What can hang from each mark
z863: z723
z723: z81 z202 z873
z871: z202
z20: z280 z833
z873: z723
z280: z723
z81: z723
z833: z20 z723
z202: z871

In the rows, 100 means zero.
Known rows, with every way that one mark hangs from another
z833(z20(z280(z723(z81 z873)))): [140 95 78 75 107 55 73 99 61 118 116 108 41 105 67 86 96 64 101 72 102 136]
z833(z723(z81 z202(z871))): [112 71 98 106 82 45 67 118 67 52 102 161 66 116 141 70 90 34 92 60 138 152]
z20(z280): [91 96 102 87 101 95 70 93 94 82 125 98 77 102 98 77 120 70 94 56 86 96]
z280(z723(z81 z202(z871))): [125 90 105 84 84 47 50 117 71 72 92 178 63 126 119 47 102 61 74 65 123 159]
z20(z280 z833(z723(z81))): [119 81 98 93 101 84 71 109 66 66 118 110 44 124 99 83 98 59 134 66 114 124]
z873(z723(z81 z202(z871))): [106 84 129 96 92 35 51 92 76 53 102 182 65 94 120 77 85 47 59 70 127 154]
z81(z723): [67 112 96 95 95 116 78 77 83 99 140 152 70 112 111 72 106 66 90 59 95 102]
z280(z723(z81 z873)): [126 99 90 77 103 63 54 94 82 121 114 165 46 112 103 84 106 82 71 59 90 131]
z280(z723): [85 111 103 77 94 105 64 101 81 107 130 151 50 120 91 70 122 83 71 61 71 114]
z833(z20): [88 92 91 110 96 104 92 88 58 97 133 109 58 118 77 96 109 46 77 61 69 108]
z723(z202(z871) z873): [103 87 88 110 78 73 57 88 86 73 104 134 61 92 125 74 107 47 85 71 116 135]
z833(z20 z723): [76 81 87 105 95 106 102 103 48 91 144 107 42 112 87 107 102 36 96 66 82 116]
z723(z202): [105 108 100 101 81 75 70 97 81 78 127 139 60 118 95 67 109 65 83 54 101 116]
z723(z81 z202): [133 96 103 99 89 37 64 102 81 74 111 162 72 126 101 70 96 61 78 42 114 127]
z863(z723(z81 z202)): [139 94 100 80 101 48 67 101 87 93 117 167 55 123 121 68 87 63 99 58 127 142]
z81(z723(z202 z873)): [104 123 75 98 82 79 69 75 90 101 135 150 47 99 108 70 93 61 109 71 131 127]
z863(z723(z81 z202 z873)): [154 96 87 83 101 42 63 90 94 107 115 164 43 105 120 81 85 63 106 67 134 148]
z871(z202): [87 101 101 99 90 99 66 98 66 88 125 147 50 105 87 63 114 72 46 56 58 93]
z863(z723(z81)): [118 85 105 75 114 77 69 93 88 107 119 161 65 119 128 85 96 67 88 55 96 123]
z20(z280(z723(z81 z873)) z833): [143 104 92 75 104 78 48 93 76 100 108 126 31 119 79 71 105 90 122 78 107 139]

Rows
[132 76 91 105 87 36 52 93 82 73 89 158 73 103 132 78 94 47 83 63 130 148]
z723(z81 z202(z871) z873)
[133 118 71 85 86 66 75 100 65 103 127 97 21 96 57 68 100 64 119 89 119 147]
z833(z20(z280(z723(z202 z873))))
[99 106 89 78 100 101 82 102 60 103 133 92 46 113 60 71 111 68 96 75 78 119]
z833(z20(z280(z723)))
[113 107 76 79 100 93 77 95 67 116 132 90 33 94 62 84 109 66 106 87 87 126]
z833(z20(z280(z723(z873))))
[105 72 88 103 101 71 96 106 46 92 130 130 51 123 96 108 86 34 89 56 97 125]
z833(z20 z723(z81))
[99 81 85 119 74 100 65 96 62 57 110 129 19 102 118 80 97 37 133 95 133 152]
z20(z833(z723(z202(z871) z873)))
[144 97 88 100 90 32 59 90 89 91 111 156 59 110 105 84 93 61 84 52 123 133]
z723(z81 z202 z873)
[125 100 102 62 103 59 55 111 84 93 115 138 66 117 98 63 110 86 87 55 96 124]
z20(z280(z723(z81)))
[119 75 106 105 83 42 57 105 75 58 90 159 83 121 129 62 96 45 75 52 123 142]
z723(z81 z202(z871))
[89 101 80 105 79 84 63 78 85 84 113 153 61 92 132 61 94 48 105 80 139 141]
z81(z723(z202(z871) z873))
[121 103 126 92 97 33 60 90 77 71 125 186 51 103 91 84 84 62 67 60 120 140]
z873(z723(z81 z202))
[141 92 96 99 87 61 69 114 61 49 114 119 38 128 90 65 86 56 148 69 146 143]
z20(z280 z833(z723(z81 z202)))
[141 76 90 87 98 47 54 93 90 91 93 166 55 102 151 76 84 48 103 76 140 161]
z863(z723(z81 z202(z871) z873))
[124 123 99 83 83 95 57 106 69 69 120 114 22 129 64 41 111 85 134 85 113 138]
z20(z280(z723(z202)) z833)
[92 90 86 107 94 122 74 86 69 89 134 121 17 108 100 107 108 58 123 80 95 120]
z20(z833(z723(z873)))
[124 103 82 103 81 89 69 99 73 66 128 93 12 97 88 78 97 57 160 88 138 138]
z20(z280 z833(z723(z202 z873)))
[116 75 87 94 105 62 93 111 53 78 125 95 59 112 89 98 90 36 111 61 109 125]
z833(z20(z280) z723(z81))
[114 114 91 78 96 116 55 88 79 101 122 104 20 107 74 71 119 87 127 90 92 122]
z20(z280(z723(z873)) z833)
[86 82 84 98 97 100 99 106 58 80 141 75 48 99 83 95 102 40 118 73 95 115]
z833(z20(z280) z723)
[99 74 71 119 79 77 89 103 50 74 118 108 30 91 107 94 90 16 110 89 129 155]
z833(z20 z723(z202(z871) z873))
[79 95 127 100 87 76 57 86 79 54 117 161 56 81 115 75 98 46 67 79 115 143]
z873(z723(z202(z871)))
